Each row comes from the steps of one walk. Every step used is in the known rows, and no mark comes twice. Write the walk behind each row, first mark first.
In the rows, zero is written as 128.
Known rows
kunono kotam pazopi sisun: [138 150 151  77  69 159 126  99 124 134 114 121 157 120  83 175 170 119
 184 156 118]
rezo kotam pazopi: [ 72 128 159 113 124 165 141  94 100 143 131  92 119 145 119 103 157 115
 138  90 125]
kunono zozus: [123 152 149 124 112 141 151  96 144 147 105 138 134 127 154 150 131 113
 122 146 139]
pazopi sisun kunono dodu rezo kotam: [ 85 121 165 127 133 203  91 144  36 159 182 119 139 134 123 182 198 127
  90 158 156]
rezo kotam: [ 89 113 137 127 142 146 130 105 101 141 150 104 126 140 125 101 146 124
 122 100 146]
rezo kotam pazopi sisun: [ 71 131 157 105  97 184 130  81  89 162 135  93 160 129 107 134 172 120
 134 117 132]
dodu kunono zozus: [115 150 169 133  86 145 130  94 146 136  93 129 163 125 129 144 120 136
  98 150 134]
kotam pazopi dodu kunono: [100 143 162 142  89 134 145  87 138 119  86 107 138 149 101 149  96 128
 130 113 110]
zozus kunono kotam: [152 151 144  74 115 142 159 112 137 136 109 125  92 104  97 168 153 109
 183 155 158]
kotam pazopi dodu rezo: [110 150 126 146 127 144 152 112 112 105 122 131 110 174 161 163 114  98
 158 109 111]
sisun rezo kotam kunono dodu: [ 23  82 115 176 166  93  40  79  95 155 176 110 140 115 149  81 163 170
 135 116 119]
dodu pazopi sisun rezo kotam kunono: [ 23  77  92 134 142  92  69  80  78 147 187 112 172  99 163  86 174 152
 160 120 133]
pazopi sisun kunono: [150 134 147 113 109 166 137 128 100 158 122 126 150 113 105 183 161 117
 107 157 137]
kotam kunono: [114 115 109 147 140  97  95 117 136 124 131 121 134 132 154  96 130 138
 152 130 121]
pazopi dodu kunono zozus: [114 152 161 154  94 126 155  68 158 139  84 127 150 144 130 168  88 125
 109 140 139]
zozus kunono dodu pazopi sisun rezo: [ 47 127 144  97 114 131  95 118  82 166 151 143 122  47 128 188 178 155
 139 185 162]
sisun rezo kotam pazopi dodu kunono: [ 39 112 141 164 114 125 122  32 110 139 118  96 156 144 108 113 121 135
 123  68 100]
sisun rezo: [102 113 101 150 137 102 105  96 124 133 136 138 144 111 141 120 133 139
 129 113 101]
pazopi dodu rezo kotam kunono zozus: [ 69 129 110 174 159 124 135  58 112 135 146 118 129 183 210 123 124 101
 155 111 149]
dodu pazopi sisun: [106 124 132  92 104 133 121 148  99 129 152 134 147 101 131 150 152 137
 142 162 149]
zozus kunono dodu pazopi sisun: [ 74 142 170  75 104 158 121 152  86 161 143 133 104  62 116 196 170 145
 139 201 189]

Which walk is each row?
[133 150 168 100  86 185 152 116  97 159 102 114 144 116  96 185 172 104
 123 146 121]
kotam pazopi sisun kunono
[148 128 149 105  86 126 105 120 140 107 120 125 153 129  72 134 133 146
 146 147 126]
dodu kunono kotam
[ 70 129 147 132 133 149 169  68 110 146 122  90 109 163 125 126 125 101
 148  82 135]
rezo kotam pazopi dodu
[ 61  97 110 150 154 118 107  75  96 146 161 112 144 125 136  93 154 134
 122  86 115]
sisun rezo kotam
[152 128 155  53  98 146 142 151  91 130 147 135 127 102  91 187 186 109
 166 176 154]
dodu pazopi sisun kunono kotam
[ 72 104  90 175 175 110 113  89  97 116 168 110 120 182 185 102 121 118
 160  93 139]
pazopi dodu rezo kotam kunono
[ 62 126 170 141 105 151 146  66 114 136 108  85 137 161  97 123 115 123
 123  86 129]
rezo kotam pazopi dodu kunono
[100 148 168 110 128 152 127 132 117 159 118 125  82  91 113 172 151 140
 127 170 168]
zozus kunono dodu
[ 91 114 134 154 140 102  59 132 126 134 144 124 122 120 140 114 137 162
 142 161 130]
kotam kunono dodu
[ 48 112 133 137 133 139 119  60  95 145 140 104 138 126 131  95 162 124
 137  72 100]
sisun rezo kotam pazopi
[103 132 138 143 138 148  80 166  92 114 164 146 118 138 150 154 145 143
 119 160 130]
kunono dodu rezo
[160 155 149 104 116 159 175 115 104 104 117 132  87 170 119 201 150  73
 182 127 115]
sisun kunono kotam pazopi dodu rezo
[126 126 153  85 112 152 145 157  80 145 143 134 129  98 118 175 171 113
 120 163 155]
dodu pazopi sisun kunono
[ 64 100 108 142 130 137  93  63  88 168 164 112 184 107 127 125 166 140
 119 110 122]
pazopi sisun rezo kotam
[ 87 117 109 156 162 143 143 100  89 121 166 118 116 179 163 134 121 105
 134  93 145]
pazopi dodu rezo kotam
[ 88 119 119 165 151 115  47 153 100 111 166 140 122 143 171 124 146 153
 142 162 122]
kotam kunono dodu rezo
[132 143 175  92  67 144 118 108 139 104  99 117 144 133  63 137 143 134
 162 138 107]
dodu kunono kotam pazopi
[ 13  91 138 118 132 131  63 108  56 161 199 123 154  84 126 133 186 166
 124 146 145]
kunono dodu pazopi sisun rezo kotam
[101 118 100 144 112 119  92  84 113 152 142 140 187  95 130 153 147 148
 125 135 106]
pazopi sisun rezo
[ 25  87 149 125 161 106  70 140  79 133 188 104 103 120 147  77 166 156
 152 139 165]
rezo kotam kunono dodu pazopi
[ 44 153 183 107 132 204 128 119  62 146 142 105  76 127 135 157 183 115
 137 130 159]
zozus kunono dodu rezo kotam pazopi
[ 98 152 150 123 137 165 111 154  91 132 140 142  85 110 144 181 157 130
 127 170 158]
zozus kunono dodu rezo
